In the rows, zero is written as 128.
Known rows, with every step that occurs:
H/A: [148 136 121 113 141 111 146 138 128 140 123 123 148 121 124 132 168 125
 138 130 117 118 145 144 153 137 111 163 132]
P/Q/X/T: [110 145 120  72 104 161 119 122 169 142 110 166 193 160 131 135 144 142
 170 168 156 132 155 115 155 125 110 117 147]
A/Q/P/H/X: [171 162 134  88 141 175 184 122 127 155 185 131 177  81 168 169 124 104
 186 169 132 120 142 168 196 123  87 167 134]
X/E: [128 130 131 134 105 142 148 135 146 140 109 124 135 109 135 123 139 121
 153 114 150 115 138 154 148 113 133 127 124]
Y/U: [116 106 124 132 128 145 114 101 119 124 125 152 129 108 114 128 130 140
 124 112 151  99 148 132 137 118 138 146 121]
J/A/Q/P/H/X/W/Y: [177 192 115  74 143 127 203 123 163 170 195 121 206  78 196 173 101 122
 213 106  83 117 207 169 207 106 101 181 113]
E/X: [140 130 133 144 148 119 141 135 151 160 109 130 120 142 137 149 121 136
 125 155 139 132 121 129 147 127 126 107 136]
E/X/W/Y/U: [141 119 123 150 144 117 130 119 154 157 115 154 141 112 166 159  95 139
 148  91 141 111 199 127 134  98 153 119 118]
W/X/K/Y/U: [147 120 138 110 114 117 131 108 119 123 124 210 126 126 152 115 129 131
 159 134 183 112 164  94 156 103 104  98  90]
A/Q/P/H/X/W/Y: [184 174 128  92 138 156 188 133 139 155 195 133 196  71 210 180  93  92
 214 120 111 126 202 162 175 104 104 163 127]
J/A: [121 146 115 110 136 101 142 118 153 143 129 118 138 134 114 121 137 159
 128 115 100 118 134 135 160 132 126 146 119]
P/H/X/Q/A: [169 160 137  99 125 166 169 132 102 126 156 125 193  75 151 123 163  95
 212 176 105 114 148 186 184 159  80 154 140]
Q/P/H/X/E: [166 150 145 103 104 146 200 131 153 143 154 135 162  86 159 140 118 100
 209 166 177 110 153 213 203  91  89 157 139]
J/A/Q/P/H: [159 170  84  77 137 161 183  99 148 158 175 108 180 107 154 148 140 129
 162 131  76 112 148 147 218 136 103 191 128]
J/A/Q/P/H/X: [163 179 122  71 148 147 199 112 153 169 184 119 187  87 154 162 132 135
 184 154 105 108 148 175 229 125  84 186 123]
U/Y/W/X: [142 175 155 144 136  82 157 120 146 157 112 151 102 150 163 121 118 113
 127 121 152 151 166 117 136 107 113 117 125]
Y/W: [139 159 146 164 109 128 122 126 145 123 118 114 112 154 129 143 122 123
 123 110 140 114 156 130 135 118 116 139 139]
H/P/Q/X/K: [159 160 115  83  77 155 132 136 161 148 146 158 169 151 159 155 156 133
 198 184 157 135 172 138 180 124  82 111 138]
K/Y/W/X: [154 187 173 149 124  95 147 127 150 124 118 152 107 149 152 119 114 117
 134 122 144 136 161 109 164  99 101  90 120]
W/X/K/Y: [160 142 142 105 115 100 145 135 126 128 127 188 126 146 164 114 128 120
 163 150 159 140 146  89 148 115  94  81  97]
Q/X/T: [123 135 131  95 110 127 113 128 173 133  98 166 160 169 110 141 125 166
 150 168 173 126 145 119 134 111 114 135 140]
Q/X/K: [148 127 140 112 104 122 109 129 148 136 115 160 133 160 123 153 130 157
 167 173 168 132 138 125 122 114  93 119 141]
L/T: [130 107  99 136 140 133 138 135 130 139 127 138 153 154 108 121 115 129
 144 126 143 126 132 120 150 123 139 150 125]
W/X/Q/A: [168 167 129 108 123 138 135 128 102 147 117 145 160 131 147 117 161 125
 161 132 107 133 142 127 175 167  94 123 144]
H/X: [133 137 167 122 139 114 142 142 131 140 140 139 136 109 128 142 121 134
 152 152 156 124 127 156 139 118 109 123 122]
U/Y/W/X/Q/P/H: [187 205 130 112 118 128 191 105 130 140 151 146 128 122 200 122 109  53
 175 139 130 152 209 133 204 127  81 153 150]
A/Q/X/W/Y: [150 169 137 115 143 140 125 135 158 160 138 128 169 104 169 178 110 146
 172 104  93 149 183 111 122 104 132 123 135]
Y/W/X: [137 176 173 158 119 107 137 124 146 151 114 130 106 170 136 135 113 138
 125 122 173 140 154 127 157 110 101 119 146]
W/Y/U: [131  93 122 127 113 130 114  83 107 115 140 153 131  87 136 126 103 148
 132  89 145 107 169 134 126 101 164 133 114]
E/X/Q/A: [180 151 107 129 133 150 134 137 124 152 101 129 159 131 150 146 163 119
 153 147  83 112 136 134 171 174 106 119 145]
K/Y/W: [156 171 147 155 115 117 132 127 149  95 122 133 112 134 144 128 119 103
 129 110 111 111 162 114 143 107 114 109 113]
U/Y: [132 127 110 114 146 105 148 124 128 134 126 149 124 110 155 115 131 103
 131 126 107 141 140 119 107 124 139 126 108]

Rows:
[143 142  94  98 113 167 132 119 119 138 125 134 193 131 150 119 184 121
 160 128  75 111 128 145 150 154 112 125 147]
P/Q/A
[154 167 134  89 161 164 174 121 143 164 147 110 189  85 133 155 182 132
 186 181 108 140 143 160 190 129  89 183 153]
P/H/A/Q/X
[175 142 117  77 137 175 161 101 129 132 148 174 195  69 149 150 192 121
 214 176 130 100 183 129 198 112  80 172 108]
P/H/A/Q/X/K/Y/U
[143 174 129  92 104 149 139 131 169 148 145 135 164 128 147 145 148 136
 173 174 128 145 161 154 189 118  98 113 149]
H/P/Q/X
[158 158 142 137 108  89 150 125 138 156 111 174 107 174 176 131 126 110
 154 130 181 140 181 102 127 111  96 115 115]
U/Y/W/X/K
[189 157 112 119 131 143 137 131 139 151 125 136 127 136 163 166 111  97
 141 144 113 120 157 119 194 155 103 122 150]
E/X/Q/P
[164 174 137 104 136 128 184 152 158 143 166 140 172 113 172 160 105  88
 201 156 139 122 180 183 172 102  76 167 142]
Q/P/H/X/W
[185 154 139 163 104 114 137 142 166 127 101 159 110 173 166 159 124 109
 152 147 150 105 168 100 153 112  95  86 110]
E/X/K/Y/W
[181 196 129 130 120 114 150 121 120 150 105 150 140 138 176 119 159  96
 157 112  96 133 179 120 160 152  94 130 137]
U/Y/W/X/Q/A
[144 186 125  98 150 111 137 123 182 174 139 116 179 109 155 172 118 176
 170  90  65 138 190 119 155 108 129 142 123]
J/A/Q/X/W/Y
[172 158 140 107 123 145 134 142 105 133 132 137 175  98 140 140 162 116
 180 146 101 103 141 159 163 165  89 135 131]
H/X/Q/A
[138 160 105  98 100 160 152 135 143 140 158 126 164 121 163 130 153 104
 160 139 118 130 164 143 187 139 114 120 126]
H/P/Q
[171 152 124  96 136 171 175 105 130 152 191 154 197  51 197 181  96 106
 209 104 133  97 220 165 183  92 115 180 118]
A/Q/P/H/X/W/Y/U
[155 194 152 135 131 110 152 123 127 148 118 145 109 128 175 121 122  77
 145 113 131 153 192 100 161 139 106 117 127]
U/Y/W/X/Q
[169 149 103 113 112 160 121 130 100 120 120 127 167 118 141 126 169 111
 156 121  74 107 142 132 153 173 109 141 138]
X/Q/A
[170 153 133  97 123 152 122 132 142 131 132 168 155 118 155 162 146 131
 178 162 114 125 143  85 145 118  94 100 106]
A/Q/X/K/Y
[132 144 154 126 110 130 138 131 173 148  97 132 134 118 119 137 134 152
 167 148 162 130 134 164 151  93 115 119 148]
Q/X/E
[171 154 136 147  85 124 124 134 141  95 122 155 116 159 157 138 129 100
 157 120 140 101 173  99 135 111  97 108 103]
X/K/Y/W
[155 171 136  95 140 178 195 127 160 176 129 104 195  67 139 150 193 124
 211 168 130 129 153 186 210 114  94 181 147]
P/H/A/Q/X/E
[145 157 128 150 126 106 141 122 145 130 116 134 108 136 155 131 127  97
 125 108 120 126 168 123 113 115 127 136 119]
U/Y/W
[167 147 143  97 127 132 180 124 135 132 174 141 155 103 152 144 108 109
 181 181 154 121 143 190 182 107  84 160 144]
Q/P/H/X
[164 181 146 118  83 145 120 122 167 112 120 166 150 158 161 145 144 108
 189 155 129 120 183 104 160 105  77  84 135]
P/Q/X/K/Y/W
[188 165 122  73 138 157 177 129 139 137 150 150 195  87 162 150 190 108
 219 192 106 127 163 127 189 121  71 153 115]
P/H/A/Q/X/K/Y
[214 187 141 108  97 169 181 128 141 122 178 159 168 112 197 181 126  75
 214 160 144  91 187 139 203 106  55 148 108]
A/Q/P/H/X/K/Y/W
[182 131 129  89  97 138 172 130 129 133 172 162 162 127 166 154 115 105
 208 189 185 110 156 174 173 112  67 158 132]
Q/P/H/X/K
[186 200 136 110  60 143 137 135 184 116 139 162 153 158 177 155 149 107
 200 165 139 119 206 123 196 101  68  94 125]
H/P/Q/X/K/Y/W
[181 149  98  89 130 131 183 120 131 132 155 124 167 115 149 134 156  99
 170 155 117 118 159 178 197 126  88 200 152]
Q/P/H/A
[155 186 123  95 101 129 144 141 181 149 155 136 182 118 189 156 120 123
 200 126 106 154 221 147 167  98 116 107 142]
H/P/Q/X/W/Y
[167 161  80  90  92 165 148 133 134 141 143 131 194 131 166 130 191 120
 172 140  83 109 152 164 185 150 101 133 134]
H/P/Q/A
[155 192 133 103 171 138 141 161 167 181 117 122 189 117 143 185 177 134
 172 127  89 131 175 125 159 129  90 171 144]
H/A/Q/X/W
[138 177 174 164  97 121 157 132 164 161  96 126 112 150 143 130 125 131
 151 107 197 128 164 153 178  93 108 118 141]
Y/W/X/E
[144 176 131  96  81 164 160 138 187 160 128 129 169 110 153 138 160 127
 198 160 150 133 170 179 209 103 103 111 146]
H/P/Q/X/E
[142 157 162 107 133 162 173 133 108 125 169 120 162  65 151 123 126  77
 199 175 140 136 160 165 186 146  91 141 128]
P/H/X/Q
[204 216 140 110 114 135 188 118 131 148 148 122 152 134 171 141 146  74
 184 140 140 129 212 159 250 141  55 190 170]
Y/W/X/Q/P/H/A
[176 174 131  97 118 129 140 124 116 146 139 153 130 136 160 137 108 103
 147 128 135 142 163 113 196 147  91 127 150]
W/X/Q/P
[121 156 142 104 102 166 144 124 170 156 110 133 167 108 139 132 152 127
 185 150 141 134 147 159 174 105 113 102 155]
P/Q/X/E
